Each row was made from one small tree. The marks that hang from a mark follow it in brackets, in the order of their numbers. Every link used is in the known rows. Write each row's tree.
In the rows, 128 means zero.
Known rows:
J_217{J_595{J_359{J_902} J_507{J_845} J_684} J_800}: [108 121 141 115 131 134 156 158 105 113 161 121 174 143 168 106 102 169
 156 124 118 144 252  94 141 163 173 124 177 153 115 130  60 125 120 137
  62 160 151 163  80 124  85  62  92]
J_359{J_845 J_902{J_12{J_374} J_645}}: [134 143 118 138 137 144 145 112 129 107 116 122 102  96 119  77 104  88
 159 157 146  84  54 168 107 110  93 166 150 118 139 113 147 139 191 120
 119 114  79  99  96  75 189 182 119]
J_12{J_374 J_902}: [152 120 117 162 174 132 163 140 142 144 121 116 155 109 124  88  84 132
 156 107 164 108  72 144 134  53 114 158 144 130 129  70 134 102 137 128
 117 130 119 132 117 127 139 136 162]
J_323{J_595{J_359{J_845 J_902{J_12 J_645}}} J_800}: [ 85 156 108 131  97 154 135 137 101  85 140 136 117  92 123 121 127 107
 124 189 139 111 102 132 112 121 112  99 135 121  76 138 132 140 140 105
 147  95  68  76  92 107 166 164  87]
J_359{J_595 J_845}: [148 133 102 103 141 114  80 125 130 126 124 117 119 103  81 157 147  94
 115  94 132  92  64 163  89  90 122 162 123 143 137  74 161 129 131  99
 118 129  87 141 157 110 161 150  97]
J_507{J_595{J_268 J_684} J_845}: [123 109 135 123 133 132 133 133 145 137 120 149 142 173 137 132 120 102
 109 105  73 128 161 141 144 156 114 123 114 150 162 107 119 110 121 145
 125  97 146 164 136 130 101 127 123]
J_595{J_268 J_323 J_507{J_845} J_684}: [115 102 159 113 122 113 145 138 124 107 124 134 140 177 140  88 119 161
 104 104  99 204 190 108 169 164 114  97 108 122 139 137  82 151 103 156
 136 153 199 163 137 142  95  75 166]
J_595{J_359{J_902}}: [130 162  93 111 141 145 112 137 140 146 129 116 130 102  82 117 122 138
 133 160 149 106 112 136  86  49 154 141 129 126 135  83 133 123 141 100
 121 158 127 108 121 124 185 129 113]
J_800{J_217 J_684}: [181 132  83 121 154  91 165  84 146 160  91 118 117 128  51 135 102 109
 191 115 123  59  61 118 130 120 147 154 126 101 143  71 127  85 102 176
 149  97 137 119 153 127 139 165 156]
J_595{J_268 J_323{J_800{J_217}}}: [123 124  88 123 116  78 147 102 123 108 107 131 150 132 118 146 125 169
 100 134 145 153  91 101 181 124 121  81  92 117  82 140 118 109  92 175
 182  99 159  77 149 135 113 107 165]
J_595{J_359}: [143 146  94 122 154 131 125 142 146 163 126 127 126 111  75 126 125 121
 148 127 138 103  96 132 103  64 145 127 126 142 124  83 140 108 105 100
 139 152 140 101 136 135 162 137 139]
J_359{J_902{J_12}}: [130 151 119 140 139 118 134 126 124 127 119 124 117  92  69 101 128 114
 161 167 133  99  68 158 112  78 136 153 129 123 139  73 141 106 152 136
 136 130 121 111 117 106 216 153 137]
J_507{J_595{J_268 J_323 J_359{J_902}} J_845}: [ 97 140 150 126 116 156 113 141 155 114 152 126 137 156 159 111 138 131
  85 165 114 136 223 117 140 121 141 106 110 128 130 154 106 134 152 122
 120 154 144 126 131 156 127 102 102]
J_645{J_902{J_12{J_374} J_359{J_595 J_845}}}: [145 126 125 125 140 167 117 161 117 158 150 100  98  51 133 106 179  87
 152 117 137  81  80 156 107 117 121 179 164 128 152 126 171 110 190  78
  95 119  66 163 124  51 192 183  79]
J_902{J_12{J_374} J_359{J_845} J_645}: [140 125 134 145 125 168 164 133 147 145 125 134  85 104 131  82 127  69
 171 141 129  71  56 164 112 144  95 140 154 138 144 155 166 130 182  90
 128  99  88  92 109  72 172 200 127]
J_902{J_359{J_595} J_645}: [157 137 132 121 113 139 104 137 141 158 123 150 109 123  94 154 157  86
 125 128 106  60  91 161 108 131 121 136 130 112 156 120 168 121 144 112
 122 103 111 121 138 105 150 181 111]
J_507{J_595{J_268 J_323{J_800} J_359{J_902} J_684}}: [ 89 147 120  97 104 139  99 137  96 101 139 118 154 162 188 152 112 184
  68 185 134 199 213  96 146 122 154  96  87 123  80 193 101 129 118 140
 162 136 144 102 108 150  88  86 119]
J_507{J_595 J_845}: [142 120 129 154 149 113 136 137 150 143 135 144 120 157  97 115 118  56
 145 107  81  59 116 159 138 120 104 128 118 158 153  50 118  89 126 142
 126  96 124 142 152 130 129 170 118]
J_359{J_595{J_507 J_684} J_845 J_902}: [123 128 121  78 113 130  63 140  92  95 140 100 129 111 122 131 130 139
 103 109 134 139 143 146  96 122 145 165 129  94 142 104 121 169 148 113
  94 144 102 170 135 100 141 117  78]
J_684{J_595{J_507}}: [147 114 151 148 146  79 130 126 127 123 119 140 117 121 117 130 124 121
 143  75 130 133 102 137 133  91 118 114 116 123 130  51 137 152 103 167
 144 122 145 117 167 172 128 142 162]
J_507{J_595{J_359} J_845}: [135 129 128 141 146 143 135 163 158 159 151 136 119 154 112 106 124  65
 147 120  89  67 169 142 125 114 128 117 132 158 140  82 115  92 115 109
 117 121 124 127 139 138 131 153 102]
J_323{J_800{J_217 J_684{J_595}}}: [175 115 106 142 146  57 179  68 112 139  96 128 123 126 103 173 118 121
 167 109 125  98  66 109 140 125 124 128 115 105  96  74 131  97  84 196
 166  55 113  98 155 158  96 170 156]
J_12{J_902{J_359{J_595{J_507}}}}: [144 106 167 151 114 151 126 181 125 143 155 126 126 104 139 111 136 132
 125 107 132 104 148 134 118 117 140 139 148 105 154 121 140 130 136 107
  86 140 129 144 141 131 140 145 118]
J_217{J_800}: [151 138 106 127 164  97 148 107 132 135 107 136 142 119  93 145 105 125
 159 114 128  94  48 144 120  82 135 132 143 188 126  56 132 101 105 148
 121 139 134 110 114 126 132 136 155]
J_684{J_595{J_323 J_359{J_845 J_902} J_507}}: [115 141 152 121 126 123  88 131 117  89 157 105 108 113 176 116 137 152
 105 137 173 165 195 115 112  99 146 119 122 101 100 142 121 183 144 127
 128 180 121  89 152 176 124 105 107]
J_217{J_595{J_268 J_323 J_359} J_800}: [109 138 124 125 136 108 141 126 142 119 126 129 180 131 175 176 132 189
 126 124 167 178 177  82 160 128 174 104 141 181  69 178 118 117  97 141
 124 178 161 109 111 163  89  49 150]
J_217{J_595{J_684} J_800{J_323}}: [149 138  96 144 152  67 146  97 106 128 125 122 180 146 148 184  90 178
 194 133 145 139 139 105 148 156 155 140 139 184  49 122 108  70  72 163
 136 134 139 140  99 143  63  82 160]
J_507{J_595{J_268{J_845} J_323{J_800} J_359}}: [ 89 116 137 154 114 128 128 128 116 118 149 138 119 165 172 144 132 126
  82 130 134 157 175  96 151 154 116  65 109 133  86 188 100 135  88 124
 160 126 134  85 129 180  70  99 137]
J_902{J_12 J_359{J_845}}: [132 128 121 138 124 155 136 139 139 148 135 126  80  91 104 109 152  82
 162 147 121  87  64 163  93 127 128 141 140 150 144 132 168 109 160  82
 128 120  99  97 138  89 199 181 112]
J_595{J_268 J_323 J_359{J_845}}: [115 142 105  99 130 143 100 131 152 121 125 118 125 124 138 133 145 150
  93 138 159 171 135 113 109 101 136 115 112 137 111 171 144 152 130  95
 153 180 141  87 147 140 138  98 131]
J_217{J_595{J_268 J_359{J_902} J_684} J_800{J_323}}: [111 151  95 119 122 119 131 108 120 116 136 114 194 130 182 188 106 234
 143 182 162 185 212  74 125 142 186 136 145 161  70 193 105 119 108 133
 110 164 145 133  75 149  81  41 128]
J_507{J_595{J_268 J_323 J_359{J_902} J_684} J_845}: [ 99 139 144 108 111 165 109 145 135 115 152 122 147 173 176 112 128 148
  82 171 105 167 252 111 140 150 146 116 110 124 131 178  94 126 143 129
 119 147 151 142 120 148  96  87  99]

Which tree is each row?
[151 132 125 154 150 119 177 117 143 143 101 144 118 113  97  83 102  80
 187 128 130  89  42 158 147 115  95 142 143 130 132  87 144 115 130 141
 147 103 119 101 100  95 168 183 174] : J_902{J_12{J_374} J_645}
[133 135 133 122 125 143 114 119 126 106 131 115 113  90 122 110 135  86
 139 133 144  82  63 175 103 115 102 180 152 106 132 117 151 150 185 104
 100 114  56 127 101  72 190 179  99] : J_359{J_595 J_845 J_902{J_12{J_374} J_645}}
[125 141 117 125 120 111 125 144 122 125 143 115 154 140 134 133 100 181
 158 130 145 176 193  80 148 122 147 100 105 111  58 108  98 130  44 117
 161 143 161 137 129 176  89  98 150] : J_800{J_323{J_595{J_359 J_507 J_684}}}
[130 132 121 137 121  82 124 122 112 108 128 119 154 141 121 134  92 175
 163 119 138 169 145 101 160 124 128 104  90 118  71  77 102 126  59 149
 166 118 159 153 144 165  80 103 162] : J_800{J_323{J_595{J_507 J_684}}}
[158 126 127 173 167 138 173 130 142 145 113 145 144 129 134  82  71 104
 156 118 157  88  69 154 144  89  95 150 150 125 143  93 136 108 149 149
 116 120 115 119 105 120 120 160 170] : J_12{J_374 J_902{J_645}}
[102 113 171  87 100 126  96 138 112  86 145 111 154 154 154 113 151 178
  71 119 105 205 219 112 149 152 133 132 111  89 139 142  87 174 133 139
 101 156 168 191 129 129 113  70 113] : J_359{J_595{J_268 J_323 J_507{J_845} J_684} J_902}
[106 124 125 131 131 167 114 132 131 158 135 148 133 160 152 138 124 117
 109 106 108 137 172 119 121 170 139 110 137 124 152 169 115 127 104 109
 125 127 131 134 126 159  84 102 116] : J_507{J_595{J_268{J_845} J_359 J_684}}
[130  83 174 154 131 100 155 126 150 117 121 157 124 140 137 122 145 123
 113  64 100 157 142 125 147 126  96 102 123 128 166  71 128 171 118 154
 123 109 161 147 160 170 122 126 157] : J_684{J_595{J_268 J_507{J_845}}}
[152 139 109 147 174 124 163 145 118 162 120 120 117  72  94  75 124  99
 192 123 143 102  41 141 143  81 112 155 148 135 143  57 137  93 147 143
 135 126 117 149 111  82 189 168 151] : J_645{J_902{J_12{J_374}}}
[131 167 101 125 133 154 115 134 137 139 119 142 120 122  80 110 108 111
 132 177 139  80 114 142  96  83 132 134 138 106 149 107 132 134 150 122
 123 141 125  90 104 120 163 153 119] : J_595{J_359{J_902{J_645}}}
[104 117 111 116 113  75 129 115  88 102 113 127 176 153 162 173 119 194
  96 126 142 229 152  96 181 152 129 101  89 152  51 173 111 107  94 164
 181 119 160 140 129 142  71  54 163] : J_217{J_595{J_268 J_323{J_800} J_684}}
[154 146 116 116 139 145  89 156 118 179 137 126 109  77  86 145 170 102
 130 122 124  77  94 146 106  97 135 157 140 122 173  87 160 100 156 114
 102 129 109 169 144  87 169 163  85] : J_645{J_902{J_359{J_595}}}
[119 118 154 144 129 110 129 128 156 118 129 139 130 173 142 128 128 103
 100 118  95 130 163 134 174 141 107 103  99 154 136 123 115 115 128 154
 140 119 154 138 154 152 107 122 143] : J_507{J_595{J_268 J_323} J_845}
[120 105 174 128  86 142 132 164 143 133 134 137 111  97 117 132 185 138
 127 109 108 146 125 128 132 149 142 120 134 111 166 153 155 166 125 103
 118 126 147 139 134 112 189 149 139] : J_902{J_12 J_359{J_595{J_268 J_507}}}
[120 157  84 105 140 160  93 136 136 127 136 107 115  97  94 116 125 122
 118 160 153  95 110 140  61  61 147 150 133 131 137 108 143 139 164  78
 116 162  96  98 129 111 182 131  77] : J_595{J_359{J_845 J_902}}
[109  97 145 192 125  71 174  94 120 101 134 139 151 147 170 167 103 179
 167  93 152 158 164  81 165 193 131  98 158 157  89 150  87 148  80 160
 103 141 157 147 112 175  51  63 171] : J_217{J_595{J_268{J_845} J_507} J_800{J_323}}
[130  98 151 144 123  91 170  93 124 105 120 126 117 200 145 145 115 111
 125 133  89 151 160 101 170 164  98 104  89 152 107 134 102 109 103 174
 165  87 150 135 134 149  75 141 157] : J_507{J_595{J_268 J_323{J_800{J_684}}} J_845}
[122  99 153 130  94 124 136  86 106 127 122 113 103 156 146 170 174 146
  97 126 118 172 129  95 128 182 116 119 115 106 108 206 133 145 109 106
 140 111 124 143 134 146  80 122 139] : J_902{J_359{J_595{J_268{J_845} J_323{J_800{J_684}}}}}
[102 120 145 135 130 123 105 102 118 126 128 140 132 179 163 136 118 122
  94 112 119 162 163 124 160 188 122 110 107 118 126 169 102 120 109 156
 151 127 142 137 143 173  60  89 143] : J_507{J_595{J_268{J_845} J_323 J_684}}
[114  97 171 121  83 166 116 134 115 140 128 160 108 153 145 131 154 121
  88  92  94 140 171 124 124 228 115 106 150  76 193 198 121 185 125 113
  96 109 143 161 123 126  83 118 118] : J_902{J_359{J_595{J_268{J_845} J_507 J_684}} J_645}
[138 141 116 143 137 163 132 160 112 164 141 128  73  65  97  92 157  73
 167 158 124  73  78 156 101 129 123 146 155 139 175 123 163  98 188 108
 124 122 101 120 131  61 199 184  92] : J_645{J_902{J_12 J_359{J_845}}}
[138 139 137 117 126 153 122  79 143 119  97 137  98 127 143 167 135 125
 110 156 142 129 130 121  70 128 127 156 137  97 166 171 162 187 178 139
 124 125  99  98 121 153 124 157 115] : J_800{J_684{J_595{J_268 J_359{J_845 J_902{J_645}}}}}
[161 124 109 135 164  72 175  89 124 138  99 119 149 138 107 179  98 134
 201 105 136 103  92 110 132 136 163 159 151 185 105  85 123  83 102 175
 118 122 130 151 108 135  98 120 158] : J_217{J_595 J_800{J_684}}
[136 119 159 146 105 174 132 147 151 148 124 163 135 118 143 142 147 127
  92 142 120 100 119 146 115 142 121 138 149 102 186 174 171 133 166 118
  96 111 116 127 125 119 132 152 123] : J_12{J_902{J_359{J_595{J_268}} J_645}}
[ 97 134 142 124 119 123  76  95 124 101 130 115 134 123 124 143 170 151
  63 125 144 159 131 132 120 121 129 135 120  95 129 146 123 164 147 116
 110 157 117 154 141 151 125  80 110] : J_359{J_595{J_268{J_845} J_323} J_902}
[121 120 158 104  99 148  77 163 108 121 151 118 100  97 152 130 179 143
  80 111 144 159 171 113 134 152 129 121 125 107 162 181 145 178 171 118
 107 166 136 162 162  99 134 121  89] : J_645{J_902{J_359{J_595{J_268 J_323 J_507} J_845}}}
[123 103 147 100  91 150  92 158 142 123 134 124 107 106 135 146 169 133
  87  85 121 140 132 131 102 135 131 122 127 125 172 154 161 192 151  81
 104 136 123 142 165 107 155 138  93] : J_902{J_359{J_595{J_268 J_507} J_845}}
[119 139  97  90 142 155 118 141 143 155 109 133 148 130 109 137 131 164
 115 128 127 167 130 114 104  99 149 125 121 132 148 141 137 130 106 101
 148 148 164 126 121 135 135  99 144] : J_595{J_268 J_359 J_684}
[146 117 129 164 143 187 159 141 144 146 131 135 115 116 161  82  90  93
 140 138 152  69  92 163 109 120 100 151 166 129 160 158 156 127 197  96
  95 115  85 102 114  93 124 175 121] : J_12{J_374 J_902{J_359{J_845} J_645}}
[103 116 143 137 112 127 147 148 135 114 147 137 133 178 166 135 133 125
  88 140 104 159 199 103 163 137 110  72 101 160  91 157 102 119 100 129
 156 124 151 103 125 157  91 117 130] : J_507{J_595{J_268 J_323{J_800} J_359} J_845}
[138 139 128 145 110 160 142 136 138 144 128 153  69 110 105 105 141  60
 162 161 108  58  63 171 100 160 104 129 152 130 157 152 168 118 170 108
 133 103  94  78 122  84 182 204 121] : J_902{J_12 J_359{J_845} J_645}
[102 105 154 132 123 116 128 118 105 113 122 136 124 170 149  93 116 164
 108  95 129 208 163 101 159 179 119  92 118  95 137 164  87 166  95 154
 142 155 183 145 138 165  73  65 172] : J_595{J_268{J_845} J_323 J_507 J_684}
[134 153 138 111 116 133 102 118 101 125 123 140 130 116  96 130 142 109
 134 164 105 104  99 164 118 151 127 171 141  96 142 126 129 118 143 141
 122 108 100 139  91  96 170 158 115] : J_359{J_595{J_684} J_902{J_12 J_645}}
[129 121 106  72 126 134  73 122 124 122 111 121 143 119 120 174 153 138
  78  95 121 157  96 145  96 127 126 158 119 136 147 136 157 151 130  98
 120 129 105 162 144 110 135 109 100] : J_359{J_595{J_268 J_684} J_845}
[189 139  83 151 143  67 170  64 143 151 100 107 122 137  67 147  95 135
 219 140 136  67  84  98 139 131 140 160 112  97 105  89 121  77  76 173
 163  98 141 112 147 142 114 164 173] : J_800{J_217 J_323 J_684}
[110  97 142 156 130 117 143 121 129 126 113 147 110 136 106 102 124 125
 120  74 125 145 104 120 129 136 108  99 134 108 170 106 114 176 112 133
 122 137 161 139 147 151 124 111 159] : J_595{J_268{J_845} J_507}
[132 119 152  96 121 155 102 140 121 132 154  83 122 107 179 112 166 135
 134 128 139 156 133 144 126 160 132 162 130 126  87 197 150 121 147  67
 124 139  86 140 120  87 139 133 110] : J_902{J_12{J_374} J_359{J_595{J_323 J_684} J_845}}
[109 109 141 125 117 107 137 125 109 100 132 136 146 195 173 135 115 131
  85 131  83 178 178 117 181 172  98  85  88 156  99 153  93 104 103 158
 160  92 154 140 125 140  62 106 139] : J_507{J_595{J_268 J_323{J_800} J_684} J_845}
[108 166  92  86 130 153  87 140 121 128 131 114 163 108 113 132 115 163
 114 156 141 154 149 119 113  71 165 134 117 111  95  94 120 122 119 106
 132 132 121 146 119 142 135  95  95] : J_323{J_595{J_359{J_902} J_684}}
